Each row comes from the steps of one walk. Every step used is in the known rows, and no mark comes twice. Write the walk behind each row, first mark first.
Known rows
fonop pizufod zate rukag: [ -1   1   3 -10  -9  10  -9   4  33   3 -12  -9  15 -16  19 -10  16 -15
   0  17   9  -8   9  -1  -1  -7  -5  -4  -2  -4 -16  -4  -4   3 -11 -11
  -5 -14   6  27  -4  -4  -6  -7  16]
rukag fimu nebodo fonop pizufod neraruz: [ -8  11   6 -19 -21   3  -8  -1  30  -8 -15  -9  14 -15  -6  -9  16  -3
   1  11  12  -5  16   6  -2  -6   8  -5 -17 -17   0  -7 -10  19   7 -10
  -4 -23   4  17  13   6 -12   1 -10]
fimu nebodo zate rukag fonop pizufod: [-22   6   7 -15 -14  10 -13   2  35   3  -8  -4  13 -13   8  -9  13  -5
   6  10   7 -14   9   3 -12 -11  -7  -7 -11  -6  -8  -9 -11  19  -5  -6
  -6 -15  -2  28  -5   4 -11   0   4]
neraruz pudo bikup rukag fimu: [-26   9 -12 -17   3   9  -8   9  15 -16 -13 -20   7  -7   3 -10  11  -5
   2   9  14  -6   9   7  -9  15   3  -3  -7  -3 -20   0  -3  21  -3  -3
  -9   1  -5  21  -4  -5  -5  -7  19]
nebodo pogi: [ -7   1   9  -9 -12   7  -6   4  12  -8 -11   0   7 -16  -4 -12   2  -8
   2   5   9  -1  -2  -3  -6  -4  -2  -3  -4 -13 -11   5  -6   1  -9  -5
  -1 -11  -7  11  -1   1  -1  -7   6]
fonop pizufod neraruz pudo bikup rukag: [-18  10 -10 -10  -6   8  -4   8  31 -11 -11 -20   6 -12  17 -24  24 -21
   0   6  14  -3  14   7   1  10   5  -8  -4  -2  -5  -1  -2  18   2  -1
  -4 -13   7  34   6   2   0 -13   1]
bikup rukag neraruz pudo: [-21   1   3 -12   2   5  -4   4  25 -18 -15 -11   8 -10  10 -13   9  -8
   0  10   8 -14   4   7  -6  10  -6  -9  -8   0 -18   6  -9  19 -13  -2
  -5 -12   7  13 -11  -7  -6  -4   9]
fonop pizufod fimu rukag: [  1  -1   2  -7  -7   0 -10  -3  17  -6 -16 -10   6 -19  10 -18  13  -8
   8   9  12   3  17   8 -11  -1   3  -8  -6  -2  -5   1  -6  10  -7  -2
 -15 -12   3  25   9   0  -4  -4  13]
pogi nebodo fonop pizufod neraruz pudo: [-15   9   4 -12 -18  16 -16  -1  26 -11 -14  -6   4 -23   1 -19  12 -19
   3   9  15  -3  14   9  16   1   6  -4 -10  -8  -7  -2  -8  16   6 -11
   1 -22   2  14   6   8  -9  -8 -22]
fonop pizufod neraruz pudo bikup rukag fimu: [-20  12 -15 -18   3   7  -2   8  30 -14 -18 -24   9 -10  11 -16  19 -15
   1  14  16   3  17   9   3  11   9  -7 -11  -3 -10  -3  -2  23   5  -3
  -4 -12   6  25   9   1  -4  -7  10]
pudo bikup rukag fonop pizufod: [-27  12 -12 -16  -8  12  -7   5  21  -8  -9 -21   8  -7  13 -17  28 -10
  -1   0  10 -17   9   5 -11   5   1  -6  -4   0  -7  -2  -3  12  12  -2
 -11  -9   0  29   6   7  -1 -12   3]
pogi nebodo zate pizufod fimu rukag neraruz: [ -5   1   9  -8   3  11  -4  -4  25 -10 -15  -6  13 -22  19 -14  -2   3
  11  15  11  -2  14   3 -10   7  -6  -9  -9 -10 -22   5 -17  23 -12  -6
   2 -11   3  12 -10   3  -9  -4   8]
bikup rukag fimu nebodo: [-12   5   2 -14  -1   0  -3  -1  10 -14  -9  -7  14 -10  -8  -9   7   3
   3   6   8  -6   8   0 -17   5   3  -2 -14 -10 -19  -5 -12  22 -15   0
 -11 -10  -6  21  -2  -4 -14   3  16]
fimu nebodo zate pizufod bikup: [-18  11   7 -11 -17   8  -5   9  25   3  -2  -4   6 -16   4 -13  -3   3
   1  11  11 -15   2  -5 -13   5   2  -6  -6 -19  -6  -2 -10  22 -10  -5
   4  -7 -17  27 -10   8  -6  -7   5]
pogi nebodo zate pizufod bikup rukag: [-24  13   0  -7  -1  18  -2   5  11  -6   0 -12   6 -21   4 -24   2  -2
  -1  15   9 -14   4  -5  -9  16   3   0  -3 -12 -22  -2 -11  21 -11   0
   5 -10 -12  33 -10  12  -9 -10   5]
pogi nebodo: [ -3   5   8  -6 -11   7 -11  -2   7 -13  -8   5   6 -17  -6 -15   2  -7
   2   5   9  -1   7   1  -5   6   1  -4  -4  -9 -14   3  -7  12 -13  -3
  -7  -6  -9   9  -3   2 -12  -9  -4]
fonop pizufod bikup: [-11  10   1 -12 -14   3  -6   6  17  -1  -8  -8   1 -15   0 -18   9 -10
  -4  10  11  -8   8   3  -9   4   9  -4  -4 -13   5   0   0  10  -3   0
  -6  -9  -6  27   8   6  -4 -13   1]
pizufod zate rukag: [ -3  -3   4  -8 -10  10  -9   6  21   1 -10  -3  15 -12  14  -7  13  -9
  -1  14   7 -10   5  -3 -10  -4  -6  -6  -1  -8 -20   2  -4   6 -15  -9
  -7  -8   4  17 -12  -5  -4  -9  21]
neraruz pudo bikup rukag fimu nebodo pogi: [-28   5  -5 -22   1   8  -6  10  18 -13  -8  -8  13 -14  -7  -8   5  -1
   7   3  17   0   5   5 -13   5   4   2 -11 -18 -22  -5 -11  23 -11  -3
  -5  -6  -6  27  -3  -4  -6  -3  13]
fonop pizufod bikup rukag: [-16  10  -4 -10  -7   4  -1   6  16  -5  -6 -16   4 -15   3 -24  15  -9
  -4  11   9 -13   5   2 -12   8   9   1  -4  -7  -6   0  -3  10  -7   4
  -9 -14  -2  39   6   5  -4 -11   4]
nebodo zate rukag fonop pizufod neraruz: [-17   8  -2  -9  -9  15  -5   3  35   0 -16 -11  12 -12  19 -18  22 -15
   3  16   6  -9  12   4  -4 -11  -4 -12  -8  -3  -4  -2  -6  16   7  -6
   0 -19   8  22   0   8  -3   1   3]
pudo bikup: [ -7   9   0  -9 -15   5  -8   7  18  -5  -8  -5   6  -8   4 -13  14  -5
  -1   4  10  -5   7  -2 -16   8   0  -8   3  -9  -4   7  -1  10  -3  -4
 -10   0  -9  16   0   4  -1 -16   5]
fimu rukag neraruz pudo bikup: [-13   4  -2 -10  -4   6  -9  10  34 -17 -16  -3  14 -12  15  -8   8  -5
   5   5  12 -11   7  11 -11   6  -4 -13  -4 -12  -7  10  -9  17  -3  -3
 -11  -7   5  18  -7  -4   1 -17   6]
zate rukag fonop pizufod: [-14   2   0 -15  -6  15 -10   3  26   1 -14 -10   8  -9  10 -11  21 -14
   3  10   9 -10   9   9  -2  -7  -5  -4 -10   1  -8  -5  -8  10   1  -8
  -9 -13   4  16   0   2  -5  -2   4]
pogi nebodo zate rukag: [ -6   4  10  -3  -4  13 -11   0  17  -6  -6   4  10 -20   0 -17   1  -7
   3  15   5  -1   7  -4 -11   2  -7  -3  -2  -7 -21   1  -9  15 -17  -3
  -2  -9  -8  21 -12   5 -13  -6   9]
bikup rukag: [-10   4   2  -4  -7   3  -3   1   9 -12  -8 -11   8 -11   4 -19  12  -6
  -3   4   4 -11   4  -3 -14   8  -2  -6  -2   0 -17   5  -6   9 -12   0
  -9 -11  -4  24  -5   1  -4  -6  12]
nebodo fimu rukag fonop: [-23   3  -2  -5 -14   8  -1  -3  11 -13 -17  -3  13 -11   7  -6   6   2
  14   1  12 -12   3   9 -11 -11   2  -3 -11 -12 -15   0 -11  17   2  -6
 -17 -15  -5  12   1   2  -3  -5   8]
zate pizufod fonop: [ -8   8   6  -8 -10   9  -3   5  20  -1 -13 -13   2 -12  12 -12  17 -11
   2   5  13 -10   2   1   5   3   6  -9  -7  -2  -4   0  -7  11   1 -11
  -3  -5  -6  12  -8   5   4  -5   5]
fonop pizufod: [ -2   5   4 -12 -15   3 -10   0  24  -6 -11  -7   4 -16   4 -14   7 -11
   0   8   9  -4   8   0  -1   0  -1  -6  -4  -2  -4   1  -3   6  -3  -4
  -5 -14  -6  20   7   1  -6  -8   5]
pizufod neraruz pudo: [ -9   4   3  -5 -11   7  -9   5  20 -11 -16  -3   3 -12   7 -15  10 -16
   2   8  11  -2  10   7   5   3   1 -12  -8  -6  -4   6  -4  16  -5  -8
  -3 -11   2   6  -4  -2  -2  -5   3]

Write each row's walk
[-14   0  -2 -16  -3  10 -10  13  41  -2 -15  -6  17  -7  25  -4  18 -10
   2  15  12 -15   8   7 -10   6  -7  -9  -2 -16 -21   4  -4  16 -10 -13
  -6  -3  12  15 -18 -11  -2 -15  14] | pizufod zate rukag neraruz pudo bikup
[-24   7  -8 -11  -5  11  -9  10  18 -12  -7 -15   4  -9  10 -17  14 -10
  -1   3  10 -12   7   3  -8  13   0  -6   1   1 -15   4  -4  16  -6  -2
  -8  -3  -5  27  -6  -3   0 -14  11] | neraruz pudo bikup rukag
[-25   7  -5 -17  -2   4 -10   8  20 -13  -8 -11  12  -8  -1  -7   8   0
   6   4  15  -5  11   7 -15  13   5  -2 -11 -10 -17  -5  -9  29  -9  -3
 -12  -1  -5  24  -4  -7 -11  -5  14] | neraruz pudo bikup rukag fimu nebodo
[-23   7  -2 -10 -16   8  -2  -4  26 -11 -19  -8  12 -16  12  -8   8  -3
  15   4  15 -10   8  11  -5 -14   4  -1 -12  -8 -12  -6  -9  16   6  -5
 -13 -21  -3  20  10   3  -3  -5   5] | nebodo fimu rukag fonop pizufod
[-16   6   2 -15  -8   4  -7  10  33 -12 -15  -6   6  -7  11  -7  12  -7
   2   7  11 -11   7   7  -9  11  -3 -10  -4  -9  -6   8  -3  17   0  -6
  -7  -3   1   8  -7  -5  -2 -16   2] | rukag neraruz pudo bikup
[-13  11   0 -17 -12   4  -4  -4  25 -13 -12 -16  16 -14  -4 -16  21  -4
  -1  10  10  -9  15   5  -5  -2   9  -4 -17 -11 -10  -8 -13  22   3  -5
  -6 -27   5  31  11   7 -11   4  -5] | bikup rukag fimu nebodo fonop pizufod neraruz
[ -3   0   8 -15  -2   4  -8   4  19  -4 -10   2  15  -9  -8  -2   7   1
   6  13   9   2  11   4 -15   0  -2   0 -12 -13 -17  -6 -12  22 -17  -5
 -12  -5  -1  14  -7  -7 -16   5  18] | zate rukag fimu nebodo
[-17   7  -3 -12 -14  10 -13  11  21  -8 -10  -8   1 -11   6 -12   9 -10
   1   3  13  -7   7   4  -4  10  -2  -8  -2  -5  -6   5  -2  14  -2  -7
  -9   2  -8  13  -4  -3   0 -15   6] | neraruz pudo bikup
[-23  12   0 -14   1   9   8   9  27  -7  -8 -21   9 -12  15 -18   5   2
  -3  20   5 -25   1  -3 -18  13  -2  -7  -6 -12 -16   5  -9  20  -4  -1
   6 -14   0  28 -13   7   0  -7   9] | nebodo zate pizufod bikup rukag neraruz
[-37  10 -15 -19  -5  17 -12   7  26  -8 -12 -22   3  -7  15 -14  23 -13
   2   0  15 -17   8  11  -4   7   2  -6  -8   4 -10  -4  -4  16  10  -5
 -10  -7   1  25   1   1   0 -11   3] | neraruz pudo bikup rukag fonop pizufod
[-26  11 -11 -11  -8  13  -5   6  12  -9  -8 -15  10   0   8 -14  26  -4
  -2  -2   8 -20   6   5 -20   8   1  -8  -3  -3 -11   3  -5  14   5  -2
 -14  -5  -2  23  -2   7  -1 -11   6] | pudo bikup rukag fonop
[-21   8  -6 -10 -11  11  -6   6  18  -4 -13  -7  10 -13   6 -15  16  -6
   2   3  14 -19   8  13 -11  -5   9  -7 -11 -14   1   0  -5   9   7  -1
 -16 -12   0  28  10   9  -1 -12  -3] | fimu rukag fonop pizufod bikup
[-28  10 -16 -16 -12  15  -7   4  26  -2 -11 -20  16  -8  25 -14  27  -9
  -1   1  12 -27   9   1 -11   1   4  -8  -4  -5 -17  -4  -1   8   8  -7
  -9 -11   2  30   4   4  -2 -16   7] | pudo bikup rukag fonop pizufod zate
[-25   9 -14 -16  -5   8  -7   2  17  -3 -14 -25   4  -4  16 -19  32  -9
   3   3  11 -11  19   9 -21   9   6  -7  -5   0  -8  -2  -4  18   5  -2
 -15  -7   4  24   8   3  -4  -7   4] | pudo bikup rukag fonop pizufod fimu
[-10   7   8  -6 -15   4  -4  -6  12 -15  -9   3   7 -18  -3 -12  -5  -3
  12   7  13   3   6   2  -6   1   5   4  -4 -18 -21  -4  -6  23 -13  -4
  -8 -13 -14  10  -2   0 -14  -8   0] | pogi nebodo fimu
[-27  14 -10 -14 -15  14  -9   8  31 -11 -12 -24   6 -14  11 -23  28 -18
  -5   8  11 -14  12   6  -1   7   6  -6  -4  -2  -4   1  -6  15  12  -6
  -3 -21   7  35   8   9   2 -13 -10] | nebodo fonop pizufod neraruz pudo bikup rukag
[-14  10  -5  -7  -8   7  -4   7  12 -10  -5 -13   8  -8   5 -17  18  -5
  -4   3   7 -10   6  -2 -21  12   0  -5   3  -4 -11   6  -3  12  -5   1
 -12  -5  -5  29  -2   4  -3 -14  11] | pudo bikup rukag
[-20  14 -15 -13  -8  11  -2   4  26  -9 -13 -19  11  -5  16 -20  33 -15
   0   1  10 -12  16   7  -9   3   5 -10  -6  -5  -4   0  -3  17  14  -3
  -9 -17   9  25   8   9  -1 -11  -5] | pudo bikup rukag fonop pizufod neraruz
[ -6   2  10 -17  -9   1  -4   4  13 -10 -11   3  14 -15 -16  -3  -3   3
   8   6  13   4   2  -1 -14  -6   3  -1 -15 -21 -16  -2 -11  13 -12  -6
  -3 -10  -9  12   2  -3 -10   1   8] | rukag fimu nebodo pogi
[-30   9  -8 -14  -2  21   0   7   8  -1  -8 -20   5  -5  10 -15  20  -4
  -2   6  10 -26   2   6  -9  10   3  -4  -9  -6 -14  -1 -10  17   6  -5
  -6 -11  -1  20  -7   8   0  -5   2] | zate pizufod bikup rukag fonop
[-22   4  -1 -11  -7   3   0   6  36 -20 -20  -4  14 -13  17  -4   2   0
  14  10  17  -4   6  13 -12   2   0  -2  -4 -20 -15   4  -9  26  -3  -4
 -14 -10   1  18  -6  -6  -2 -15   7] | nebodo fimu rukag neraruz pudo bikup
[-18   5  -3 -16 -17  13 -11   1  25   0 -16 -11  12 -10  19  -8  16 -10
   0   3  11 -22   7   3  -2  -8   1 -11 -11  -4 -10  -3  -2   3   6 -13
  -6 -13   2  11   3  -1  -5  -8   6] | rukag fonop pizufod zate
[-15   4  -3 -17 -11   5 -14  -3  15  -1 -19 -14   1  -7  10 -13  22  -9
   7   4  10  -5  15  11 -11   0   5 -11 -10  -1  -5  -2  -4  15   3  -9
 -10  -9   2   5   8   0  -6   0   1] | rukag fonop pizufod fimu
[-18  13  -3 -14 -19  18 -17   4  32 -10 -11  -9   5 -18   3 -18  19 -18
   1   7  18  -4  16   9   9   6   8  -4  -6 -12  -2  -1  -5  18  12 -11
   0 -17   2  22   8   8  -8 -17 -24] | pogi nebodo fonop pizufod neraruz pudo bikup
[-18   9   4 -15   2  10  -1   1  25  -9  -7 -16  13 -15   5 -10  -2   6
   5  13   9 -13   5  -4  -8   6  -4  -5 -15  -4 -24  -8 -16  27  -9  -6
   5 -11 -12  27 -10   2 -11   4  22] | bikup rukag fimu nebodo zate pizufod
[-16  -4  11 -14  -1  -2 -12   3  36  -5 -14  -3   9 -14  13  -8   6  -2
  13  17   7  -5  16   8 -21   4  -5  -8  -9 -11 -16   0 -12  33 -26  -5
  -5  -6   8  17 -19 -10 -12   4  13] | pizufod fimu nebodo zate rukag neraruz pudo
[ -3   1   5 -16   2   6  -4   5  15  -5 -15  -8  12  -8  -3  -6   9  -4
   4  18   8   2   7   3 -10   1  -5  -1  -9  -6 -17  -1  -8  14 -11  -5
 -10  -4   0   8  -4  -5  -9   1  21] | zate rukag fimu
[-13   3   3 -17 -15  -1 -16  -4  18   1 -14  -6   5  -8   5 -11  19  -5
  10  -1  13  -5  18  11 -14  -2   6  -9 -14  -9  -2  -7  -8  23  -5  -7
 -15 -11   0  11   4  -3 -13   2  -4] | rukag fonop pizufod fimu nebodo
[-12   8   6 -13 -25  10 -13  -2  21  -7 -12 -13   5 -16   0 -15  13  -8
  -5  10   8 -14   6   1  -2  -2   0  -4  -4  -2  -2   2  -6   3   7  -9
  -3 -18  -6  21   8   8  -4  -8  -7] | nebodo fonop pizufod
[-16   9  -1 -15  -1  -2   5   6  26 -10  -9 -15   9 -11   9 -21  16  -8
  -5  13   8 -16   6   5 -16   9   5  -4  -6 -12  -6   2  -4  14  -7   2
  -8 -16   7  32   3   5  -5 -10   0] | fonop pizufod bikup rukag neraruz
[-13  -2   5 -16  -8   5 -15  -1  25   5 -13  -6   8  -8   8  -9  25  -9
  10   5  11  -2  21  13 -16  -5   2  -4 -12  -8  -9 -10 -12  24 -11  -8
 -15 -11   9  17  -1  -4 -13   6   3] | zate rukag fonop pizufod fimu nebodo
[ -3   4   2 -13 -17   7  -9   2  30  -1 -12  -9  11 -16  17 -12   8 -10
   0  10  10 -12   9  -3  -1  -5   0  -7  -5  -5 -11   0   0   2  -4 -10
  -2 -13  -3  19   4  -2  -3 -11  11] | fonop pizufod zate
[-27  13   0 -19  -8  15  -2   6  11  -5  -4 -19   9 -11  -8 -10  12   7
  -3  12  13 -22   4   4 -12   8   9   3 -16 -19 -18  -7 -16  25   0  -7
  -6 -14  -6  28  -2   8  -8   0  -2] | zate pizufod bikup rukag fimu nebodo fonop
[-17   7  -4  -6 -14   7   4  -4  29 -12 -22  -7  15 -15  17 -11  15  -8
  15   5  16  -5  13  12   1 -17   7  -6 -14 -14  -5  -4  -9  22  10  -4
 -12 -27   5  18  12   6  -3  -2  -1] | nebodo fimu rukag fonop pizufod neraruz
[-10   6   8 -15 -33   5 -18  -1  32   1  -8  -5  15 -19   8  -8  13  -3
  -2   6  11 -22   8  -3  -5  -8   3  -4  -7 -14  -8  -5  -8   7  -2 -14
  -4 -21  -4  27   3   4  -9  -9  -4] | fimu nebodo fonop pizufod zate
[-13  -2   2  -9  -1  17  -8   1  10  -2 -18 -14   9 -11  17  -9  17  -4
  10   2  12 -11  12  13  -6   2  -2 -12 -12   0 -14   1 -15  18   5 -11
 -14  -8   3   4  -4   1   0   2  11] | zate pizufod fimu rukag fonop
[-11   6  11  -8 -28   4 -16   0  16  -7  -5   0   9 -13 -10 -10  10   0
  -2   1   7 -17   5  -1 -14  -3   0  -5  -7 -12  -6   1 -11  16  -3  -9
 -10 -14  -8  19  -2   3  -9  -7  -7] | fimu nebodo fonop
[ -8   9   8 -12 -22  14 -17  -4  17  -9  -7  -4   6 -22  -6 -19   8  -9
  -2   8  11  -9   9   1   1   0   1   1  -6  -7  -9  -2  -8   8   2  -9
  -2 -19  -7  20   7   9 -12 -11 -16] | pogi nebodo fonop pizufod
[-10   7   4 -13 -26  15 -18  -4  22  -7  -8  -6  13 -24   6 -14   9  -8
  -3   9  12 -18   8  -3   3  -3   3  -2  -7 -12 -17  -3  -6   3   0 -14
   0 -18  -3  21   4   6 -11 -14 -12] | pogi nebodo fonop pizufod zate
